Known rows, with every way that one mark hangs from another
[kuvup [feka tuse]]: .05 -.02 .05 .08 .05 -.08 -.11 -.30 -.02 .02 -.07 -.02 -.18 -.17 -.01 -.06 .10 .01 .15 -.06 -.07 .08
[feka kuvup [roze fefe vopuz] tuse]: .25 .02 .14 .23 .02 .29 -.10 -.07 -.09 -.05 .00 -.02 -.23 -.16 .02 -.21 .07 -.03 .12 .51 -.02 .05
[roze [vopuz defav]]: .09 .07 .02 .05 .05 .14 -.06 -.01 .04 -.05 -.21 .14 .06 -.03 .01 -.15 -.03 -.09 .09 -.09 .13 -.04
[tuse [feka defav kuvup roze]]: -.07 .04 .11 .27 -.19 .18 .06 .01 -.07 -.04 -.18 -.32 -.07 -.20 -.16 -.03 .28 .01 .18 .66 -.10 .05
[tuse [feka roze]]: -.14 -.07 .04 .12 -.06 .23 .03 -.06 -.05 -.05 .02 -.27 -.01 -.08 -.13 .01 .19 -.01 .12 .30 -.07 .06
[tuse feka]: -.09 -.05 .01 -.03 -.03 .04 .03 -.02 -.06 -.03 -.07 -.25 -.01 -.04 -.10 .08 .17 .01 .13 .01 -.03 .06
[kuvup feka]: -.14 -.04 -.02 .03 .04 -.03 -.09 -.13 -.01 -.02 .03 .02 -.13 -.07 .01 .02 .06 -.02 .14 -.07 -.04 -.02
[vopuz roze]: .07 .00 -.03 .03 .03 -.04 -.01 -.06 .06 .10 .07 -.05 .00 -.03 .09 -.01 .00 .01 .03 .15 -.01 .00
[defav fefe]: .09 .06 -.03 .12 -.01 .01 .04 .02 -.05 .05 -.08 .09 -.02 .00 .04 .02 .04 .07 .01 .06 -.04 -.03
[roze vopuz]: .03 .02 -.01 .03 .08 .08 -.02 .05 .01 -.03 .00 .07 -.07 .00 -.11 -.08 .01 -.02 .05 -.01 .05 -.01
[feka tuse]: .19 .00 .08 .02 .01 -.06 -.02 -.17 .00 .03 -.10 -.03 -.06 -.08 -.04 -.09 .03 .02 .00 -.01 -.01 .09
[kuvup [feka [roze vopuz] tuse]]: .04 -.02 .08 .31 .12 .14 -.13 -.29 .01 -.05 .01 .02 -.28 -.22 -.14 -.23 .12 -.02 .22 .19 -.04 .05
[feka defav kuvup roze]: .04 .09 .08 .33 -.18 .14 .02 .01 -.01 -.01 -.13 -.06 -.04 -.17 -.03 -.14 .12 -.01 .08 .65 -.09 -.01
[roze fefe vopuz]: .01 -.01 .01 -.06 .07 .08 -.09 .04 -.09 -.06 .05 .03 -.15 .02 .08 -.08 -.01 .02 .06 -.14 .07 .00
[feka kuvup]: .10 .07 .05 .06 -.04 .07 -.01 .09 -.01 .00 -.03 -.02 -.02 -.07 -.01 .05 .01 -.04 .01 .36 -.04 -.02
[sevum [tuse [feka defav]]]: -.03 -.08 -.07 .04 -.06 -.10 -.08 -.19 -.04 .18 -.25 -.34 -.06 -.27 -.18 -.14 .20 -.01 .20 -.02 -.02 .13
[vopuz defav [roze fefe]]: .11 -.01 .04 -.06 -.03 .06 -.09 -.13 -.02 .05 -.08 .02 .07 .01 .38 -.08 -.05 -.03 .08 -.04 .08 .03
[kuvup [feka defav roze]]: -.20 -.01 .02 .31 -.08 .02 -.05 -.22 .00 -.02 -.04 -.03 -.16 -.18 -.03 -.13 .13 .02 .18 .21 -.07 -.02
[tuse [feka kuvup]]: .01 .00 .04 .01 -.07 .13 .02 .09 -.07 -.02 -.12 -.27 -.01 -.11 -.12 .13 .20 -.02 .14 .40 -.06 .04
[fefe defav]: .04 .01 -.04 .02 .01 .02 .31 -.03 -.01 .01 .07 .05 .09 -.01 .00 -.05 -.01 -.15 -.01 -.05 .10 .02

Rows
-.06 -.05 -.06 .29 .00 .12 -.08 -.19 -.01 .10 -.17 -.30 -.16 -.31 -.30 -.28 .23 -.06 .27 .25 -.05 .07 -> [sevum [tuse [feka defav [roze vopuz]]]]
.28 .10 .12 .17 -.14 -.10 .00 -.11 -.01 .06 -.31 -.09 -.09 -.23 -.05 -.15 .12 .06 .05 .35 -.06 .07 -> [feka defav kuvup tuse]
.04 -.08 .06 .19 .04 .11 .18 -.38 -.10 -.03 .13 .01 -.18 -.18 .14 -.18 .07 -.14 .17 .07 .05 .08 -> [kuvup [feka [roze [fefe defav]] tuse]]
.14 .18 .04 .50 -.10 .21 .05 .09 -.04 .00 -.20 .08 -.17 -.16 -.10 -.22 .15 .04 .12 .67 -.08 -.09 -> [feka [defav fefe] kuvup [roze vopuz]]
.01 .09 .06 .40 -.20 .19 .11 .04 -.12 .01 -.27 -.23 -.07 -.21 -.11 -.02 .30 .06 .20 .71 -.14 .00 -> [tuse [feka [defav fefe] kuvup roze]]
.05 -.01 -.03 -.01 .07 .08 .25 .01 -.08 -.04 .11 .09 -.06 .02 .08 -.14 -.02 -.13 .05 -.18 .17 -.01 -> [roze [fefe defav] vopuz]
.06 -.03 -.04 .12 -.10 -.03 -.07 -.09 -.04 .19 -.29 -.33 -.10 -.34 -.20 -.07 .24 -.06 .22 .36 -.07 .11 -> [sevum [tuse [feka defav kuvup]]]
.21 .07 .17 .36 -.17 .09 .00 -.13 -.01 .04 -.22 -.10 -.11 -.26 -.08 -.22 .15 .01 .07 .63 -.10 .07 -> [feka defav kuvup roze tuse]
.11 .03 .05 -.04 .04 .15 -.11 -.02 -.06 -.08 -.16 .13 .00 .01 .20 -.15 -.05 -.06 .12 -.21 .15 -.01 -> [roze fefe [vopuz defav]]
.19 .09 -.03 .15 -.04 .05 .03 -.09 .05 .13 -.18 .11 .11 -.03 .25 -.06 -.01 -.03 .08 .13 .05 -.02 -> [vopuz [defav fefe] roze]
-.03 .00 .08 .20 -.11 .28 .05 .05 -.06 -.05 -.05 -.28 -.04 -.14 -.13 .08 .20 -.06 .16 .67 -.10 .02 -> [tuse [feka kuvup roze]]
.09 -.06 -.06 .01 .00 .07 -.07 -.05 -.04 .18 -.13 -.31 -.06 -.27 -.18 .03 .17 -.13 .19 .38 -.05 .09 -> [sevum [tuse [feka kuvup]]]
.10 -.04 -.04 -.03 .03 -.01 .26 -.09 -.03 .10 .20 -.02 -.01 .03 .25 -.09 -.02 -.12 .03 -.01 .13 .03 -> [vopuz [roze [fefe defav]]]
-.01 .01 .08 .23 -.01 .35 .01 .08 -.07 -.09 -.02 -.24 -.11 -.16 -.23 -.02 .22 -.07 .20 .66 -.07 .01 -> [tuse [feka kuvup [roze vopuz]]]
-.08 -.06 -.04 .23 -.09 .08 -.05 -.21 -.03 .13 -.15 -.35 -.08 -.31 -.19 -.19 .23 -.05 .20 .27 -.06 .12 -> [sevum [tuse [feka defav roze]]]
.26 .07 .13 .31 .02 .25 -.05 -.06 .00 -.04 -.07 .00 -.16 -.20 -.16 -.20 .09 -.05 .08 .62 -.06 .04 -> [feka kuvup [roze vopuz] tuse]
.06 -.04 -.03 .25 .05 .33 -.08 -.06 -.02 .10 -.04 -.27 -.15 -.31 -.30 -.10 .20 -.17 .25 .64 -.06 .07 -> [sevum [tuse [feka kuvup [roze vopuz]]]]
